Known rows, with every step that occurs
l, t, c, d, n: [0.898, 0.623, 0.538, 0.216, 0.199, 0.856, -1.522, 1.249, 0.219, 5.986, -0.189, 0.397, 0.862, -1.343, -0.245, 0.972, 0.285, 0.781, 0.357, -2.498, 0.191, -0.550, -1.871]
d, c: [0.411, -0.165, 0.352, 0.640, 0.294, 0.814, -1.395, 0.618, -0.011, 1.549, -0.471, -0.562, 0.471, -1.136, -0.877, 1.081, 0.372, 0.752, 0.694, -1.305, -0.047, -0.280, 0.467]
y, j, l, c: [-0.466, -0.322, 0.739, 0.923, 0.015, 0.515, -0.114, -0.187, 0.212, 2.708, 0.260, -0.539, 2.651, -1.148, -0.846, 0.640, -0.632, 0.022, -0.215, -1.525, 0.300, -0.004, -1.979]
c, l: [0.148, -0.335, 0.078, -0.503, 0.016, 0.705, -1.264, 0.991, 0.587, -0.017, -0.516, 0.308, 0.944, -1.418, -0.421, 0.342, -0.138, 0.936, -1.420, -0.099, 0.266, -0.134, -0.033]
c, d, n, j: [0.624, 0.643, 0.177, 0.115, 0.476, 0.651, 0.169, 1.306, -0.008, 1.826, -0.088, 0.106, 0.402, -2.073, 1.851, 1.564, 0.484, -0.167, -0.326, -1.431, -0.509, -0.457, -0.131]
n, j, l, c, d: [0.141, 0.954, 0.650, 0.112, 0.201, 0.449, 1.128, 0.699, -0.023, 4.249, 0.498, -0.420, 1.758, -1.928, 1.329, 0.222, 0.165, -0.279, -0.034, -0.836, 0.385, 0.040, -0.545]
c, d, n, y, j, l: [-0.651, 0.631, 0.468, 0.162, 0.301, -0.003, 2.035, 1.060, 0.208, 3.232, 0.543, 0.672, 0.593, -1.535, -0.380, 1.752, 0.181, 0.096, 0.179, -2.189, -0.151, -0.622, -2.204]
y, n, j, d, c, l, t: [-0.457, -0.379, 0.394, -1.700, 0.289, 0.219, -2.981, 0.593, 0.023, 2.058, -0.476, -0.552, 1.355, -2.978, -0.169, 0.452, -0.402, 0.640, 0.883, -1.911, -0.489, -0.340, -0.999]
x, t, c, l, j: [0.633, -1.701, 0.075, -0.293, 0.593, 0.878, -0.416, 0.933, 0.568, 6.246, 0.021, 0.404, 2.116, -1.438, -1.325, 0.642, 0.080, 2.373, -1.171, 0.372, 0.815, -0.201, -0.942]
j, d, c, l: [-0.607, -0.912, 0.182, -1.069, 0.256, 0.107, -2.373, 1.568, 0.128, 0.689, -0.831, -0.397, -0.468, -0.971, -0.376, 0.918, 0.116, 1.053, 0.311, -1.539, -0.042, -0.275, -0.562]
x, t, c, l: [0.624, -0.674, 0.224, -0.092, 0.219, 0.711, -0.102, 0.747, 0.734, 6.362, -0.036, 0.780, 1.297, -1.396, -0.866, 0.544, 0.053, 2.337, -1.727, -0.086, 0.994, -0.066, 0.140]
l, j, d: [-0.604, -1.643, -0.370, -0.996, 0.502, 0.714, -0.429, 0.645, 0.131, -0.014, -0.552, -0.469, 0.379, -1.078, -1.371, 0.828, -0.256, 0.095, 0.569, -0.644, -0.285, -0.172, -1.902]
n, y, j, d, c, l, t, x: [-0.559, -0.099, 0.250, -1.959, 0.295, -0.135, -2.236, 0.928, -0.094, 6.333, -0.726, 0.025, 1.526, -1.335, -2.244, 1.010, -0.068, 0.476, 0.850, -2.716, -0.614, -0.639, -4.210]
x, t, c, l, j, d, n: [-0.269, -2.385, -0.242, -0.811, 0.772, 0.317, -1.411, 1.595, 0.280, 5.248, -0.215, -0.163, 0.327, -1.334, -0.698, 1.549, 0.197, 2.089, -0.037, -1.264, 0.246, -0.417, -2.182]
n, j, l: [-0.135, 0.673, -0.115, 0.447, 0.288, 0.468, 1.760, 0.314, 0.367, 1.898, 0.434, 0.324, 0.926, -1.882, 0.048, -0.099, 0.198, -1.034, -0.154, -0.348, 0.365, 0.147, 0.228]
y, n, j, d, l, c, t, x: [-0.259, -0.674, 0.376, -1.061, 0.199, 0.456, 2.747, 1.253, -0.117, 5.690, -0.378, -0.932, 2.473, -2.842, 0.716, 2.378, -0.527, 2.235, -0.127, -2.905, -0.326, -0.100, -2.146]
y, n, j: [0.199, -0.083, 0.105, -0.162, 0.269, 0.939, 0.196, -0.311, 0.256, 1.246, -0.172, 0.096, 2.345, -2.950, -0.367, 0.807, -0.647, 0.691, -0.837, -0.524, -0.219, 0.037, 0.187]
y, n, j, l, c: [-0.350, 0.117, 0.497, 0.145, 0.148, 0.643, 0.115, -0.391, 0.053, 3.205, 0.382, -0.875, 3.284, -2.928, -0.091, 0.281, -0.588, 0.381, 0.111, -0.962, 0.297, 0.342, -0.441]
l, c, d, n, j: [0.797, 0.470, 0.597, 0.071, 0.362, 0.807, -1.159, 1.038, -0.297, 3.443, -0.173, -1.150, 1.758, -2.142, 2.159, 1.661, 0.447, 0.000, 0.200, -1.610, -0.458, -0.312, -0.334]
n, y, j, d, c: [-0.740, -0.543, 0.213, -1.161, 0.446, 0.155, -0.141, 0.173, -0.152, 3.032, -0.563, -0.287, 0.592, -1.000, -2.020, 1.721, 0.098, -0.062, 1.426, -2.011, -0.495, -0.381, -1.441]
j, l, t: [-0.213, 0.664, 0.114, 0.550, -0.027, 0.714, 0.130, 0.162, 0.543, 1.709, 0.438, -0.020, 0.380, -1.477, -1.391, -0.638, -0.063, -0.588, 0.674, -1.178, 0.443, -0.157, -0.969]
d, l, c: [0.121, -0.412, 0.621, 0.258, -0.104, 0.972, 0.887, 0.859, 0.231, 1.258, -0.533, -1.301, 1.494, -1.234, -0.067, 0.846, 0.510, 0.643, -0.707, -1.486, 0.260, -0.066, 0.042]
l, t: [0.504, 0.316, 0.081, 0.072, 0.002, 1.184, -1.160, -0.061, 0.381, 1.248, -0.198, -0.240, 0.763, -1.556, -1.286, 0.038, -0.071, -0.275, 0.282, -0.871, -0.045, -0.237, -0.509]

Rows
[0.562, 0.563, 0.216, 0.358, 0.213, 0.736, 1.889, 0.388, 0.072, 4.395, 0.717, -0.773, 1.965, -2.217, 0.932, 0.921, 0.107, 0.110, 1.138, -0.876, 0.556, 0.149, 0.469] | n, j, l, c, t
[0.288, -1.425, 0.256, -0.325, 0.568, 0.714, -2.906, 1.420, 0.006, 0.596, -0.544, -0.590, 1.508, -1.466, -0.821, 0.946, 0.376, 1.404, 0.346, -0.580, -0.112, -0.466, -0.827] | d, c, l, j
[0.127, 1.370, 0.325, 0.544, 0.322, 0.389, 0.495, 1.129, 0.168, 3.071, 0.723, 0.044, 0.165, -2.277, 1.413, 0.382, 0.412, -1.115, 0.889, -2.092, -0.189, -0.557, -1.270] | c, d, n, j, l, t
[0.984, -0.082, 0.237, 0.155, 0.094, 1.073, -0.138, 0.923, -0.064, 6.212, -0.291, -0.715, 2.449, -1.406, -0.380, 1.780, -0.326, 2.023, 0.349, -1.670, 0.041, -0.069, -1.534] | l, c, t, x
[-0.140, 0.429, -0.187, 0.941, 0.446, 0.329, 0.660, 0.806, 0.146, 1.468, 0.421, -0.190, 0.535, -2.020, 0.782, 0.731, 0.491, -0.901, 0.437, -1.405, 0.026, -0.154, -0.138] | d, n, j, l
[0.972, 0.066, 0.212, 0.681, 0.395, 0.773, -0.050, 1.519, -0.154, 5.777, -0.316, -0.076, 0.888, -1.237, -0.672, 2.360, 0.120, 2.351, 1.082, -2.333, -0.144, -0.463, -0.955] | d, c, t, x
[0.257, 0.563, 0.772, 0.114, -0.131, 0.851, 2.201, 1.501, 0.554, 1.350, -0.142, 0.094, -0.143, -1.486, 0.346, 0.562, 0.494, 0.465, -0.779, -1.924, 0.011, -0.676, -1.001] | c, d, l, t
[-0.417, -1.514, -0.549, -2.440, 0.676, 0.195, -1.574, 1.576, 0.025, 4.531, -0.715, -0.002, 1.454, -1.464, -1.872, 1.258, 0.679, 0.813, 0.772, -1.282, 0.216, -0.223, -2.442] | t, c, l, j, d, n, y
[0.091, -1.449, -0.186, -0.511, 0.809, 0.483, -0.145, 1.800, -0.381, 5.176, -0.466, -0.507, 0.557, -1.065, -1.052, 2.479, -0.087, 2.193, 2.154, -2.402, -0.562, -0.544, -2.956] | l, j, d, c, t, x
[0.548, 1.524, 0.489, 0.057, 0.255, 0.424, 1.522, 0.722, 0.392, 7.613, 0.595, 1.188, 1.506, -1.872, 0.012, -0.484, 0.292, -0.624, 0.149, -1.310, 0.834, -0.108, -1.462] | n, j, l, t, c, d
[-0.555, -0.616, 0.221, -0.819, 0.503, 0.301, -0.934, 0.202, -0.209, 1.951, -0.510, -0.567, 1.023, -2.469, -0.303, 1.414, -0.372, 0.820, 0.948, -1.816, -0.530, -0.100, -0.268] | y, n, j, d, c
[-0.901, -1.239, 0.036, 0.001, 0.334, 0.274, -1.112, 0.551, 0.173, 0.067, -0.569, -0.194, 0.223, -0.971, -0.457, 1.964, -0.622, -0.008, 0.046, -2.636, -0.746, -0.453, -2.493] | y, j, d, n
[-0.917, -0.779, 0.023, -0.570, 0.056, 0.392, 2.411, 1.301, 0.447, -0.576, -0.683, -0.213, -0.990, -0.969, -0.419, 1.073, 0.320, 0.302, -0.601, -1.858, -0.007, -0.212, -0.684] | j, d, l
[0.167, 1.165, 0.768, -0.095, 0.188, 0.480, 1.158, 0.341, 0.381, 7.413, 0.666, 1.190, 2.543, -2.873, -0.450, -0.162, -0.511, 0.756, -0.262, -1.741, 0.681, -0.094, -1.889] | y, n, j, l, t, c, d
[0.786, -0.027, 0.566, 0.439, 0.333, 0.834, 1.797, 0.884, 0.513, 7.935, 0.209, 1.010, 0.680, -1.131, -0.382, 1.219, 0.067, 2.375, -1.133, -0.657, 0.725, -0.296, -0.186] | x, t, c, d
[0.098, -0.250, 0.080, -0.907, 0.257, 0.433, 3.043, 1.597, -0.207, 5.881, -0.468, -0.960, 1.421, -1.793, 1.196, 1.983, 0.266, 0.845, 0.198, -2.491, -0.182, -0.134, -1.781] | n, j, d, l, c, t, x
[-0.234, 0.889, 0.525, -0.499, 0.164, 0.300, 0.515, 1.258, -0.123, 4.416, 0.392, -0.915, 0.925, -1.653, 0.020, 1.256, 0.795, 0.323, 1.336, -1.793, 0.172, -0.220, -1.019] | j, l, c, d, n, y
[0.507, 0.255, 0.786, -0.156, 0.027, 0.994, -0.786, 0.852, 0.077, 2.866, -0.306, -0.671, 1.674, -1.265, 0.354, 0.954, -0.055, 1.010, -0.390, -0.999, 0.070, -0.147, -0.606] | l, c, d
[0.148, -1.411, -0.101, -0.692, 0.390, 0.868, -1.578, 1.097, 0.427, -0.351, -0.450, -0.095, 1.701, -1.629, -0.898, 0.421, -0.083, 0.994, -0.923, 0.321, 0.077, -0.233, -1.129] | c, l, j
[-0.800, -1.494, -0.633, -2.399, 0.622, 0.240, -1.507, 1.600, 0.047, 0.515, -0.590, -0.626, 0.474, -1.766, -1.168, 1.332, 0.496, 0.251, 0.958, -0.949, -0.453, -0.357, -1.912] | c, l, j, d, n, y
[0.270, 0.003, 0.348, 0.534, 0.008, 0.783, 1.272, 0.661, 0.265, 3.500, 0.556, -0.784, 1.521, -1.478, -0.095, 1.067, -0.166, 1.098, 1.145, -1.287, 0.677, 0.047, 0.064] | j, l, c, t
[-0.280, -0.443, 0.036, -1.288, 0.484, 0.037, -1.852, 1.261, -0.065, 1.479, -0.711, -0.368, 0.145, -1.672, 0.689, 0.691, 0.413, -0.047, 0.361, -1.090, -0.227, -0.161, -0.016] | n, j, d, c, l
[0.058, -0.499, 0.181, -0.926, 0.168, 0.622, 3.193, 1.209, -0.004, 2.916, -0.251, -1.266, 0.816, -1.958, 1.605, 1.761, 0.427, 0.298, 0.653, -2.017, -0.052, -0.103, 0.262] | n, j, d, l, c, t
[0.961, 0.556, 0.331, 0.165, 0.555, 0.612, 0.062, 1.344, 0.027, 6.062, -0.184, 0.716, 1.274, -1.776, 1.144, 1.453, 0.612, 0.387, -0.497, -1.708, 0.124, -0.295, -0.615] | t, c, d, n, j
[-0.664, -0.821, -0.318, -0.382, 0.314, 0.424, -1.172, 1.073, 0.089, -0.076, -0.613, -0.617, -0.899, -1.060, -0.209, 1.513, 0.023, 0.107, 0.679, -2.166, -0.506, -0.246, -1.009] | j, d, n
[-0.465, -0.494, 0.208, -1.001, 0.151, 0.496, 1.657, 0.699, -0.056, 1.792, -0.606, -1.395, 1.019, -1.663, 0.971, 0.831, 0.594, -0.722, -0.043, -1.633, -0.086, 0.055, -0.232] | n, j, d, l, c
[0.176, 0.314, -0.299, -0.534, 0.302, 0.782, -0.163, 0.548, 0.089, 1.597, -0.312, -0.438, 0.555, -1.696, -1.178, 1.434, 0.759, -0.083, 0.793, -1.210, -0.187, -0.234, 0.206] | d, n, y
